Every row comes from one small tree of marks. The marks that hang from a mark follow it in brackets, in the order of their numbers. Every link used is in the known rows. Which tree was each row made from?
In the rows, zero is written as 128.
Known rows
j_218(j_779): [120 106 146 117 121 173 132 158 137 130 109 137 162 106 152 100  93 113
 110 101 111 105 155]
j_207(j_456(j_218(j_779(j_992)))): [122 108 146 120 108 181 130 161 133 123  75 147 158  63 173  91  82 134
 108  89 102 104 154]
j_866(j_779(j_218(j_456) j_992)): [124  93 158 127  87 180 139 165 135 131  70 150 142 109 154 103  83 130
  99  94 110 106 156]
j_866(j_779(j_218)): [118  92 149 122 118 168 144 157 138 142  91 160 156 117 169 100  84 118
 106  97 119 126 145]
j_992(j_779(j_218(j_456))): [129  85 143 130  91 184 140 146 135 135 103 156 156  87 157  96  90 116
 110  97 116 129 154]
j_207(j_456(j_218(j_992(j_779)))): [122  96 134 130 113 175 133 144 145 138  93 157 152  70 175  98  67 135
 117  94 106 118 169]
j_218(j_244 j_456 j_779(j_866)): [133  86 170 133 106 191 128 159 126 126  98 140 168 104 149  98  82 124
 119 106  91 119 179]
j_779(j_218(j_199) j_866 j_992): [122  89 170 113 117 150 146 152 132 126  88 164 170  87 158 103  83 120
 114  94  96 106 129]
j_244(j_218(j_992(j_779(j_866)))): [128  63 134 127 107 163 143 133 154 135 108 148 172  95 149 102  75 134
 120 111  98 107 146]
j_992(j_779(j_218(j_199 j_244 j_456))): [140  58 162 131 106 182 124 148 125 137 107 161 160  74 166  88  78 127
 108  96 109 115 175]
j_207(j_456(j_218(j_779(j_866) j_992))): [116 105 164 130 125 177 132 146 132 131  68 156 174  70 177  98  65 136
 120  91  88 129 160]
j_218(j_199 j_244 j_456 j_992): [143  87 169 127 124 172 108 146 133 130 113 140 133 103 153  93  68 137
 113 102  91  92 208]
j_218(j_199 j_456): [147 122 166 119 116 180 114 151 144 128 116 149 144 105 159  95  89 110
 107  90 108 109 156]
j_779(j_218(j_456)): [138 110 150 125 110 179 134 142 132 129 108 155 141 100 162  90  95 114
 113  96 111 133 160]
j_866(j_779(j_218 j_992)): [113  87 148 120 104 161 148 166 136 134  78 152 151 110 156 107  84 128
 103  98 115 103 148]
j_244(j_218(j_199 j_456 j_779)): [151  91 166 118 114 193 109 143 139 127 105 147 163  80 168  78  91 127
  97  87 105 102 146]
j_866(j_779): [122 109 148 121 117 171 137 166 151 138 102 146 150 134 157 108  85 115
 107 101 118 111 149]
j_866(j_779(j_218(j_992))): [110  84 154 125 121 160 140 152 136 142  83 153 147 115 162 105  72 133
 108  99 110 113 168]
j_866(j_779(j_218(j_199 j_992))): [115  84 173 120 130 157 129 153 135 143  80 161 154 102 171 102  66 133
 100  89 108 103 159]
j_207(j_456): [142 128 132 125 115 169 138 152 141 131 113 148 143 106 159  99  81 113
 123  92 109 139 152]
j_992(j_779(j_866)): [120  89 141 127 105 168 152 156 150 135 111 153 179 109 145 114  86 108
 122 106 109 121 133]
j_244(j_218(j_199 j_456 j_779 j_992)): [144  83 168 121 115 185 106 136 138 128  98 140 152  79 162  83  77 142
  96  91  95  90 170]
j_456(j_218(j_199 j_244 j_779)): [125  76 171 115 148 178 111 154 131 132 103 155 169  72 188  79  83 131
 106 100 103  88 175]
j_199(j_218(j_456 j_779(j_866))): [124  94 174 126 101 190 120 149 135 130  82 143 168  90 172  89  84 116
  96  83 100 126 143]

Which tree is each row?
[121  87 146 121 145 163 121 139 140 133 115 148 136  98 174  85  76 141
 122 116  97  90 207]
j_456(j_218(j_244 j_992))
[138  78 167 114 127 173 129 144 141 130 102 156 188  84 169  88  87 122
 108  95  97 106 120]
j_244(j_218(j_199 j_779(j_866)))
[139  84 155 124  85 189 132 150 139 119  84 138 169  88 145  93  90 134
 106 101  90  97 142]
j_244(j_218(j_456 j_779(j_866 j_992)))
[142 122 156 117 138 175 120 149 141 132 102 170 152  71 196  84  79 119
 114  83 108 125 144]
j_207(j_456(j_218(j_199)))
[119  58 174 125 134 158 125 153 127 144  87 158 150 103 173  96  59 145
 104  99 101 100 189]
j_866(j_779(j_218(j_199 j_244 j_992)))
[146  82 168 126 123 176 119 144 122 132 111 159 145  88 171  80  82 125
 112  96 102 118 182]
j_779(j_218(j_199 j_244 j_456))
[117  57 145 134 110 160 143 149 140 137 110 141 167 108 138 113  65 135
 128 118  93 104 186]
j_218(j_244 j_992(j_779(j_866)))
[122  74 183 118 147 178 120 154 131 131  94 164 187  74 186  85  79 128
 112 100  94  99 160]
j_456(j_218(j_199 j_244 j_779(j_866)))
[147  69 151 126 103 180 113 134 151 133 110 146 152  80 158  89  74 138
 102  94 103  90 163]
j_244(j_218(j_199 j_456 j_992(j_779)))
[141  84 176 125 119 190 109 159 125 128 104 141 156  91 159  88  80 127
 103  95  99  97 186]
j_218(j_199 j_244 j_456 j_779)
[104  79 166 121 119 165 125 144 136 135  83 137 168  91 168  97  70 130
 101  90  94 108 158]
j_199(j_218(j_779(j_866) j_992))
[133  60 154 122 115 160 133 135 152 137 107 157 178  82 158 100  69 134
 112 101  96  96 138]
j_244(j_218(j_199 j_992(j_779(j_866))))
[119  68 150 121 126 173 118 150 129 136 108 134 154  94 176  79  82 130
  98  96 107 103 180]
j_199(j_218(j_244 j_779))
[134  78 176 130  98 180 137 148 133 134  91 172 182  74 165 101  80 112
 110  88 105 133 130]
j_992(j_779(j_218(j_199 j_456) j_866))
[126  98 192 126 112 180 117 153 132 127  81 144 171  90 150 106  69 128
 106  89  86 103 163]
j_218(j_199 j_456 j_779(j_866) j_992)
[149  99 139 125 110 178 119 128 148 128 116 138 131 106 152  86  83 137
 114 105  98 103 176]
j_244(j_218(j_456 j_992))
[109  95 162 123 119 164 137 152 136 131  89 138 173 103 143 111  75 127
 117 104  92 109 161]
j_218(j_779(j_866) j_992)
[124  76 152 121 121 167 134 136 141 130  97 142 174  95 153  96  79 138
 114 107  89 105 152]
j_244(j_218(j_779(j_866) j_992))
[116  63 150 124 108 162 144 166 128 136  84 149 147 112 157 100  76 140
 108 109 108  96 176]
j_866(j_779(j_218(j_244) j_992))
[126  52 147 136  97 180 113 140 138 140 104 132 136  89 163  87  66 143
 101  98 103 100 206]
j_199(j_218(j_244 j_456 j_992(j_779)))
[121  71 143 123 130 155 118 136 137 137 115 132 129 105 169  83  69 140
 109 103  98  96 204]
j_199(j_218(j_244 j_992))
[112  97 158 118 103 166 147 166 136 123  86 137 176 100 137 112  87 121
 114 103  95  96 142]
j_218(j_779(j_866 j_992))
[122  72 142 125 133 152 136 136 126 136 113 146 138 103 157  89  74 139
 123 113  97 110 202]
j_779(j_218(j_244 j_992))
[146  85 166 114  98 187 114 152 138 121  92 138 158  75 155  84  89 137
  92  90  98  76 148]
j_244(j_218(j_199 j_456 j_779(j_992)))
[133  77 179 127 120 182 104 153 124 129  98 132 148  92 152  92  66 142
 105  98  89  87 209]
j_218(j_199 j_244 j_456 j_779 j_992)
[109  84 148 112 104 168 125 157 136 128  87 129 153  86 164  91  87 128
  91  88 108  83 153]
j_199(j_218(j_779(j_992)))
[120  50 145 132 111 164 155 147 128 139 107 164 179  93 158 100  79 124
 127 112 103 132 157]
j_992(j_779(j_218(j_244) j_866))
[117  70 174 117 152 170 107 146 129 133  96 149 160  68 182  83  69 146
 106 102  94  76 199]
j_456(j_218(j_199 j_244 j_779 j_992))
[137  94 150 131 114 174 119 144 135 130 116 131 125 117 144  95  72 137
 122 111  93 100 217]
j_218(j_244 j_456 j_992)
